Each row was made from one walk, in order. Every step used is in the known rows, and no mark comes twice. Write each row's walk.
Known rows
nefe/serufu: [ 1.49 -1.30 -3.03  0.19  2.24 -1.36  0.36 -0.42 -0.98 -1.44  1.00  3.32
  0.11 -0.83 -0.69  1.49  1.12  2.64  2.56  1.36 -1.04 -1.39  0.50 -1.49
 -1.71 -0.30 -0.15  2.55]
rolek/lavu/nefe: [ 4.09  1.51 -0.34  1.16  1.54 -0.66  0.83 -0.17  2.25  2.11  1.11 -2.16
 -0.48  0.08  0.32 -1.98  0.76  0.53  3.23 -2.21 -1.09  3.62  2.47  1.95
 -0.05  2.94 -1.79 -0.38]
kazu/beda/nefe: [-1.44 -2.02  1.88  2.57  0.68  2.17  0.06 -1.16 -3.97  0.69  0.29 -1.12
  1.00  0.08  1.34 -2.70 -2.45 -0.43 -0.02 -1.34  2.33 -0.58 -0.61  0.96
 -1.48  0.91 -4.01  0.01]
beda/nefe/lavu: [-0.70 -0.90 -1.55  0.11  0.46  2.66  3.61 -1.21 -1.09  0.33 -1.19  0.26
  0.49 -1.24  1.81 -2.36 -2.54  2.38 -0.28 -1.37  0.11 -2.43 -0.25 -0.97
 -0.51 -2.17 -3.30  1.71]
rolek/lavu/nefe/ropas/kazu/beda: [ 4.81 -2.04 -1.61  4.71  0.98 -0.93  0.05 -1.85  2.59 -0.82  5.06 -1.76
 -0.09 -1.60  1.01 -2.44  0.60  0.18  4.68 -1.64  0.06  1.31  2.45  3.97
 -2.39  3.58 -3.56 -1.44]
rolek/lavu/nefe/serufu: [ 5.09  0.93 -2.49  1.37  3.03 -1.50  1.08 -0.24  1.79  1.03  1.97  0.02
 -0.42 -0.90  0.23 -1.12  1.30  2.26  5.18 -1.43 -1.90  2.91  2.98  0.95
 -1.36  2.67 -1.76  1.34]
serufu/belu: [ 0.41 -2.33  0.78 -0.96 -2.76  1.86  0.04  0.21  0.47  3.76 -1.03  2.94
 -1.20  0.27 -1.01  1.77  1.46  0.35 -0.92 -0.20  0.71 -1.33 -1.22 -0.11
 -0.50 -0.86  1.52  0.12]
lavu/nefe/beda/kazu/vamus: [ 2.30 -1.21 -2.35  1.82  1.04 -3.67  2.06 -2.88  1.18 -0.31 -0.92 -4.01
 -2.63 -2.36  2.69 -2.59 -0.48 -3.54  1.58 -3.59 -1.80  1.99  2.15  2.43
 -2.27  0.29 -1.12  0.57]
ropas/kazu/beda: [-0.13 -3.08  0.97  5.53 -3.36 -0.39 -0.29 -1.47 -2.13 -0.55  2.71 -0.95
 -0.41 -0.80  0.60 -1.02 -0.19 -0.24  1.22  1.25  2.21 -2.86 -0.23  3.13
 -2.77  2.39 -2.50 -1.60]
ropas/nefe/beda/kazu: [ 1.19 -1.04 -2.75  4.52  0.31 -0.87  1.87 -0.32 -0.02 -1.48  1.71 -2.16
 -0.33 -3.97  1.88 -1.65 -0.54 -1.53 -1.89 -2.91 -3.01  1.75  1.78 -0.90
 -3.71 -0.53 -2.29 -1.21]
ropas/nefe: [ 1.30  0.51 -1.51  2.08  0.30  0.26 -0.26  0.29  0.24  1.26  0.94 -0.55
  0.72 -1.76  1.78 -0.49 -0.50 -0.17 -0.52 -1.91 -2.48  0.29  0.25 -0.91
 -0.20  1.08 -0.76 -1.62]
belu/serufu: [ 0.89 -1.33  1.55 -1.12  0.99 -2.11 -0.34 -1.45  0.70 -2.09  0.23  0.27
  0.66  1.72  0.46  0.92  2.57 -0.87  3.26  0.83 -1.13  5.11 -0.32  1.00
  0.54 -2.67  0.51  0.95]
ropas/nefe/serufu: [ 2.90 -0.54 -4.10  2.21  2.15 -0.80  0.30  0.22 -0.26  0.11  1.64  2.11
  0.76 -2.49  1.43  0.73  0.44  1.76  1.76 -0.96 -3.28 -0.49  0.52 -2.13
 -1.67  0.77 -0.81  0.48]
salakan/nefe: [-0.47  0.82 -1.69 -0.84  0.34 -0.90 -0.34 -0.66  2.33 -1.50 -0.67 -0.95
  1.11 -2.13 -0.52 -1.04  0.55 -0.31  0.71  2.28 -3.25  0.72  2.21  0.25
  1.40  0.48 -0.56 -1.05]
rolek/lavu/nefe/vamus: [ 3.35  1.17  0.79  1.77  1.16  0.15  1.96  1.69  2.32  1.29  1.38 -0.80
 -0.48 -0.63  0.52 -2.63  0.02  0.52  4.13 -2.70 -1.34  2.38  2.87 -0.03
 -0.51  2.77 -1.46  1.11]
rolek/lavu: [ 2.53  1.33 -0.10  1.34  0.32  0.76  0.82  1.17  0.89  0.30  2.27 -0.62
  0.58  1.47 -0.88 -0.73  0.72  2.33  1.32  0.05 -0.45  2.61  1.90  0.64
 -1.07  2.32 -2.19 -0.03]
belu/serufu/nefe/beda/kazu: [ 2.38 -2.36  0.77  2.77  0.88 -3.75 -0.44 -3.62 -0.14 -3.95  0.32 -0.42
  0.88 -0.15 -0.34 -0.37  4.03 -2.73  2.16 -0.94 -0.96  6.84 -0.24  0.38
 -2.85 -2.89  1.30  2.11]
nefe/lavu: [-0.41 -1.09 -0.42 -0.05 -1.14  0.56  2.33 -1.12  0.33 -1.93  1.07  3.39
 -1.06  0.52  2.22  0.52  0.07  1.46  0.74 -1.25 -0.42 -2.38 -0.86 -0.48
  0.88  0.04 -0.56  1.01]
zopu/kazu/ropas: [ 0.15 -0.07  0.69  3.43 -1.98 -0.35 -4.48 -0.78  2.29 -0.19  1.82 -0.34
  1.03  2.05  0.98 -1.09  2.73 -2.00  0.42  2.40 -0.60  1.89 -1.87  3.02
  1.51 -0.04 -0.57 -1.33]
beda/kazu/ropas/nefe/salakan: [ 2.30 -3.45  0.30  4.14 -2.45 -1.61 -0.63 -2.43 -1.10 -2.95  1.52 -0.86
 -1.39 -2.07  1.55 -2.28 -0.74 -4.08 -0.70 -2.06 -1.16 -1.17  0.57  3.14
 -1.84  0.85 -2.69  0.75]
gazi/nefe/vamus: [ 1.84  3.83  1.75  1.58 -0.70  1.32  2.55  1.90 -1.46 -0.55 -0.92  1.63
  2.13 -2.14 -0.88 -2.96  1.87 -1.30  1.39 -0.13 -2.42 -0.29  1.04 -4.37
  0.06  1.38 -0.26  0.92]
rolek/lavu/nefe/beda/kazu: [ 4.04  0.46 -1.28  3.21  1.49 -1.66  2.11 -0.89  1.94 -0.09  1.93 -3.44
 -1.39 -1.71  0.73 -2.93  0.68 -0.26  2.08 -2.98 -1.58  4.79  3.85  1.93
 -2.87  1.59 -2.79 -0.27]
zopu/nefe/ropas: [ 2.60 -1.86 -2.61  1.41  1.05 -2.26 -0.99 -2.36  4.02 -2.03  4.89  0.58
  2.35 -3.16 -1.88 -0.27  3.20 -2.45 -0.93 -0.29 -0.96  1.62 -0.39 -1.11
  0.27  1.28 -1.91  3.07]
salakan/nefe/lavu: [-0.86  0.12 -1.96 -1.06 -0.51 -0.19  1.48 -1.59  2.62 -3.29  0.07  1.73
  0.45 -1.58  1.59 -0.54  0.72  0.93  1.32  0.97 -3.57 -1.15  1.51 -0.10
  2.30  0.72 -1.24 -0.25]
kazu/ropas/nefe: [ 3.74 -0.95  2.58  4.31  0.09  0.50 -2.68 -0.90  0.87 -0.75  2.38 -0.79
  1.23 -0.30  2.42 -2.45 -0.69 -1.73 -0.40 -1.78 -1.88 -0.15 -0.42  1.88
 -0.14  2.98 -1.25 -2.17]
ropas/kazu/beda/nefe: [-0.20 -3.24  0.25  5.34 -2.31  0.96  0.78 -1.84 -2.90  0.62  1.32 -2.53
  0.54 -1.87  0.51 -2.80 -1.90  0.35  0.85  0.71  2.50 -3.24 -0.34  2.80
 -3.61  1.12 -4.15 -1.23]
nefe/beda: [ 0.57 -0.36 -0.83  2.80  1.25  1.21  1.35 -0.53  1.68 -2.55  2.15 -0.77
 -0.16 -1.57  1.88 -0.70 -0.13  0.32 -0.52 -0.73 -0.20  2.00  1.48 -0.57
 -2.46 -1.34 -0.32 -0.33]
rolek/lavu/nefe/salakan: [ 4.34  0.83 -1.72  1.17  0.75  0.66  0.74 -1.30  3.51 -0.08  2.75 -0.70
 -1.32 -0.61  1.88 -0.97  0.08  0.24  5.05 -1.75  0.04  2.67  2.49  2.79
  0.22  2.26 -1.40  1.63]
kazu/vamus: [ 0.47  0.13 -1.65 -1.01 -0.93 -1.68  0.73 -0.88 -0.74  0.70 -0.81 -0.18
 -1.16  3.87  1.12  0.13 -0.56 -0.60  1.24 -0.25 -0.96 -1.73 -0.48  1.94
 -0.07  2.57 -0.91  1.68]

Which walk is each row?
[ 2.93 -2.07  0.37  0.63  0.04 -1.27 -1.77 -4.26  1.08 -3.87  1.09  2.36
  0.83  1.18  0.84  1.42  3.49 -2.27  4.83  0.32  0.64  4.59 -1.89  1.49
  0.31 -2.26  2.56  4.13] -> belu/serufu/nefe/salakan
[ 3.42 -2.79 -4.38  2.92 -1.18 -3.55 -0.13 -3.17  3.81 -1.54  4.98 -0.44
  1.58 -2.46 -1.46 -0.44  2.95 -2.26 -0.16  0.69 -0.96 -0.89 -0.41  1.06
 -1.07  2.93 -2.90  3.14] -> zopu/nefe/ropas/kazu/vamus
[ 3.18 -1.88  0.51  3.64  1.38 -2.88  0.27 -2.91  1.93 -1.48  0.19 -3.90
 -1.87 -3.63  2.68 -3.69 -0.42 -4.21  0.88 -3.83 -1.43  2.60  2.20  3.02
 -2.14  0.06 -1.21 -0.65] -> lavu/nefe/beda/kazu/ropas
[ 3.39 -0.87 -2.86 -0.01  3.54 -2.87  0.21 -1.69  1.16  0.94 -0.46  0.62
 -1.00 -2.75  1.26 -0.44  0.79 -0.01  4.57 -1.65 -1.83  0.32  1.07  0.24
 -0.42  0.29  0.70  1.47] -> lavu/nefe/serufu
[ 2.93 -2.21 -2.28  2.53  1.28 -0.90 -2.44 -3.36  1.02 -2.52  2.25  2.35
  2.17 -1.70 -1.11 -0.46  2.37 -1.49  1.06 -1.11  0.66 -0.45 -1.02 -0.35
 -1.67  0.44  1.50  1.14] -> serufu/nefe/ropas
[ 3.25 -4.99  0.33  3.96  0.17 -2.88 -2.65 -4.96  0.23 -4.50  3.39  1.38
  1.91  0.23 -0.07 -0.03  4.08 -2.28  4.92  0.31  0.58  3.25 -1.68  2.52
 -2.49 -0.83  0.26  0.94] -> belu/serufu/nefe/ropas/kazu/beda
[ 2.44 -0.85 -1.14  2.00 -0.94  0.70 -1.66 -3.56  0.26 -2.41  1.16  2.67
  0.39 -0.82  0.60  0.48  1.50 -1.90  2.16 -0.76  2.25 -0.77 -1.80  0.40
 -0.21  0.27  2.44  3.87] -> serufu/nefe/salakan
[-2.84 -0.85  0.03  3.31 -2.38 -0.12 -3.72 -0.52 -0.89  0.44  2.24  0.37
  0.66  2.37  1.01 -0.29  2.82 -1.91  1.38  2.09  0.83  1.95 -2.34  2.20
  0.60  0.34 -1.61 -1.07] -> zopu/kazu/beda
[ 5.04 -2.93  0.96  4.07  0.09  0.69 -2.41 -0.95  0.40  0.17  2.50  2.98
  0.49 -0.60  1.59 -0.29  0.80  0.10  0.76 -1.31 -2.16 -1.46 -0.61  0.78
 -1.23  2.10 -0.83 -0.39] -> kazu/ropas/nefe/serufu/belu
[ 1.56 -2.74  1.01  4.94 -0.28 -1.04  0.74 -1.68  0.10 -4.71  2.00 -2.01
 -1.01 -1.92  1.06 -2.65 -0.45 -2.39 -1.83 -1.54 -0.58  1.38  1.89  1.87
 -4.19 -0.87 -2.27 -0.16] -> nefe/beda/kazu/ropas
[ 0.39 -1.57 -4.43 -0.34  1.66 -0.92 -0.83 -1.99  4.53 -4.38  2.24  0.42
  1.97 -3.59 -0.37 -0.83  0.95 -0.24  1.57  2.25 -3.43 -0.56  2.45  0.61
  0.63 -0.52 -1.24 -1.39] -> salakan/nefe/ropas
[ 3.06 -3.92 -2.27  3.70  0.86 -2.18 -0.79 -3.80  2.73 -1.02  3.04 -1.45
 -0.66 -3.78  2.34 -2.08  0.13 -2.47  4.26 -1.94  0.22 -1.55  0.71  3.93
 -1.50  1.61 -1.27 -1.71] -> lavu/nefe/ropas/kazu/beda
[-0.08 -2.72 -0.16  2.77  2.07  1.34  0.22 -1.38 -4.54 -0.22  0.89  0.83
  1.22 -0.59  0.81 -1.92 -1.81  1.29  1.89 -0.52  1.62 -1.49 -0.32  0.40
 -2.83  0.54 -3.75  1.60] -> kazu/beda/nefe/serufu
[ 2.53 -1.39  1.55  0.68  0.88 -2.94 -2.05 -3.08  0.02 -1.79 -0.24  0.85
  1.77  1.61 -0.50  0.59  4.06 -2.12  3.34  0.05 -0.69  5.62 -1.85  0.48
 -0.26 -1.62  2.22  2.02] -> belu/serufu/nefe
[-0.58 -3.72 -0.01  5.49 -2.94  1.16  1.86 -2.10 -2.69 -0.40  1.84 -0.71
 -0.07 -1.43  1.91 -2.48 -1.91  1.16  1.17  0.38  2.36 -4.32 -0.65  2.58
 -3.23  1.27 -4.55 -0.61] -> ropas/kazu/beda/nefe/lavu
[-1.54  0.50 -0.27 -0.45 -0.58  0.03  1.36  1.65  2.19 -2.21 -0.70  0.97
  0.91 -2.48 -0.10 -1.98 -0.09 -0.50  2.20  1.34 -3.93 -1.12  2.38 -2.10
  0.96  0.21 -0.42  0.92] -> salakan/nefe/vamus
[-0.58 -1.86 -2.25 -0.22 -2.39 -4.52  1.77 -1.46 -3.01 -0.42 -2.17 -1.40
 -2.50  1.41 -0.83 -1.06 -0.54 -2.54 -0.68 -0.91 -1.32 -1.86  0.69  2.41
 -2.20  0.65 -2.33  1.81] -> beda/kazu/vamus
[-0.67 -3.86 -0.39  3.32  1.69  2.06 -0.40 -2.28 -2.09 -1.65  2.60 -0.12
  1.45 -1.01  1.30 -2.84 -2.27 -0.33  0.97 -1.41  2.33 -1.45 -0.34  1.39
 -2.25  0.31 -4.38 -0.24] -> kazu/beda/nefe/ropas
[ 3.20 -2.83 -3.51  3.43 -0.87 -2.59 -0.57 -2.66  4.19 -1.90  5.39 -0.28
  2.20 -4.38 -2.11 -0.52  3.40 -2.06 -0.70  0.72 -0.73 -0.17  0.02 -0.05
 -1.34  1.46 -2.65  2.29] -> zopu/nefe/ropas/kazu
[ 0.84 -4.88 -1.00  5.03 -2.85  1.21  0.89 -1.64 -3.11  1.82  1.02  0.71
 -0.37 -1.98  0.01 -0.93 -0.65  1.76  1.76  1.41  2.22 -4.67 -0.54  1.90
 -4.78  0.39 -3.55  0.19] -> ropas/kazu/beda/nefe/serufu/belu
[ 3.43 -3.06 -3.94  2.31  0.91 -2.30 -0.19 -3.21  4.30 -0.66  2.19 -1.76
 -0.68 -4.73  1.84 -1.53  0.23 -1.61  3.68 -1.41 -0.94 -1.65  1.13  3.05
 -1.30  0.29 -0.48 -1.27] -> lavu/nefe/ropas/kazu
[ 3.69  2.12  1.06  4.97  0.02 -0.87  1.55 -1.98 -1.21 -3.63  0.62 -2.12
  1.41 -3.36 -0.39 -4.35  2.32 -3.20 -1.36 -0.45 -2.69  2.68  2.17 -0.42
 -2.65  0.79 -2.40 -1.21] -> gazi/nefe/beda/kazu/ropas
[ 1.60 -4.16 -4.40  3.41 -0.84 -0.65  0.04 -2.26  2.99 -3.58  4.50  0.31
  0.39 -3.08 -0.03 -0.20  0.23  0.76  1.55  1.55 -0.08 -3.52  0.84  1.94
 -2.90 -0.73 -1.62 -0.96] -> nefe/ropas/kazu
[ 3.27 -3.19 -0.39  1.05  2.14 -2.89 -2.31 -3.93  1.63 -4.09  2.10  2.00
  2.35  0.46 -0.46  0.56  4.25 -1.98  4.06 -0.02 -0.53  4.96 -1.39  0.67
 -0.83 -2.36  1.75  2.01] -> belu/serufu/nefe/ropas
[ 0.64 -2.43 -4.12  0.62  2.69  2.04  1.21 -1.38  0.94 -0.84  0.75 -0.77
  1.77 -2.99  0.28 -2.62 -2.33  1.17 -0.17 -0.61 -0.15 -1.45  0.86 -0.08
 -2.18 -2.96 -3.19  0.60] -> beda/nefe/ropas
[ 1.75 -1.19 -1.39  2.36  1.45 -3.02  1.75 -2.36  1.56 -0.52 -0.60 -3.72
 -2.10 -4.24  2.11 -2.65 -0.22 -3.16  0.68 -3.54 -1.28  2.74  2.21  1.40
 -2.38 -1.05 -0.60 -0.32] -> lavu/nefe/beda/kazu
[ 1.19 -2.92  2.08  2.75 -2.06 -2.79 -0.75 -1.76 -2.01 -2.35 -0.40 -1.69
 -1.05 -0.55 -0.70 -2.48 -0.32 -3.52 -1.85 -0.93 -0.56 -0.78  0.81  3.02
 -2.21  0.50 -2.18  0.08] -> beda/kazu/ropas
[ 1.49 -3.16 -5.76  2.28  0.41  0.54  1.91 -2.38  0.77 -0.46  0.97 -2.27
  0.89 -2.13  0.65 -2.90 -2.60  1.41  1.10  0.47 -0.06 -4.06  0.70  2.13
 -3.70 -1.41 -4.16  0.60] -> beda/nefe/ropas/kazu/vamus
[ 2.93 -4.16 -1.64  5.80 -0.82 -1.00 -2.85 -4.09 -0.36 -3.00  3.64  1.46
  1.77 -2.04 -0.79 -1.36  2.15 -1.59  2.17 -0.47  2.10 -2.28 -1.57  1.42
 -3.49  1.96 -0.05  0.16] -> serufu/nefe/ropas/kazu/beda
[ 3.04 -1.85 -3.01  0.29  3.02 -1.79 -0.65 -2.79  3.90 -0.63  1.56 -0.84
 -0.34 -3.60  1.87 -1.47  0.18 -2.10  3.34 -2.66 -1.04  0.49  1.07  1.68
  0.14 -0.12  0.34 -0.69] -> lavu/nefe/ropas
[ 1.40 -0.29  1.11  0.42  0.76 -0.81  1.48  0.73  1.85  1.48 -1.19 -0.29
 -1.16 -2.50  2.19 -2.36 -0.87 -2.44  3.89 -3.40 -1.40 -0.46  1.00 -0.87
  0.61  0.48  1.02  1.41] -> lavu/nefe/vamus
[ 0.68 -1.38 -0.91  3.00  0.20 -1.90  0.33 -2.04  2.42 -5.22  0.89 -2.57
  0.39 -3.74  0.27 -3.05  0.44 -2.31 -0.84  1.17 -3.67  2.01  3.63  1.73
 -1.87 -0.30 -2.57 -1.36] -> salakan/nefe/beda/kazu/ropas
[-2.40 -2.35 -2.62  3.58 -0.59  0.96 -2.81 -1.55 -0.24 -0.21  2.58 -0.22
  2.04  0.28  1.09 -1.94  1.43 -1.13  1.16  1.63  0.79  0.85 -1.60  2.17
 -0.71 -1.70 -3.51 -0.82] -> zopu/kazu/beda/nefe/ropas
[ 3.18 -4.52 -0.08  3.79 -2.14 -2.37 -0.66 -1.50 -2.10 -0.41  0.08  1.58
 -1.22 -1.96 -0.46 -1.35  0.95 -2.18 -0.99 -1.70 -2.46 -1.95  0.45  1.61
 -3.39  0.54 -2.27  0.30] -> beda/kazu/ropas/nefe/serufu/belu
[ 1.96 -2.66  1.07  3.91 -1.77 -2.70 -0.85 -1.34 -1.99 -1.61  0.33 -2.18
 -0.50 -1.80  0.27 -3.06 -0.38 -3.60 -1.94 -2.16 -1.94 -0.57  0.84  2.25
 -2.28  1.26 -2.79 -1.09] -> beda/kazu/ropas/nefe
[ 1.03 -2.36 -6.13  1.16 -0.79 -2.34 -0.03 -2.84  4.38 -3.87  2.20 -0.74
  0.75 -2.76  0.08 -1.20  0.68 -0.06  2.69  3.27 -3.40 -3.11  2.49  2.82
 -0.80  1.06 -2.35 -1.04] -> salakan/nefe/ropas/kazu/vamus
[ 2.98 -1.36  1.12  2.41  1.77 -1.97 -1.13 -3.21  1.00 -3.47  1.26  0.40
  1.60  0.68  0.60  0.25  3.98 -1.77  2.92 -0.64 -0.71  7.17 -0.78 -0.16
 -1.91 -2.36  2.07  2.11] -> belu/serufu/nefe/beda
[ 1.15 -0.81 -3.77  0.22  3.26  0.65  2.24 -0.55 -1.97  0.66 -1.52  0.28
  1.34 -2.32 -0.39 -1.55 -1.64  3.00  1.25  0.56 -0.68 -1.67  0.70 -1.82
 -2.72 -2.46 -2.69  2.52] -> beda/nefe/serufu
[ 2.54  0.02 -1.06  2.00  2.75 -0.90  0.77 -1.91  3.03 -0.06  0.50 -2.92
 -1.21 -3.25  3.05 -2.04 -0.32 -1.89  1.82 -3.32 -1.15  2.98  1.63  0.99
 -0.90 -0.36  0.51 -0.66] -> lavu/nefe/beda
[ 3.48 -3.18 -3.23  4.65 -0.48 -1.47 -2.10 -3.72  1.36 -2.42  2.73  1.48
  1.63 -2.80 -1.36 -0.58  2.49 -0.82  1.53 -0.01  0.93 -2.17 -1.08  0.74
 -3.23  0.67  0.86  0.49] -> serufu/nefe/ropas/kazu
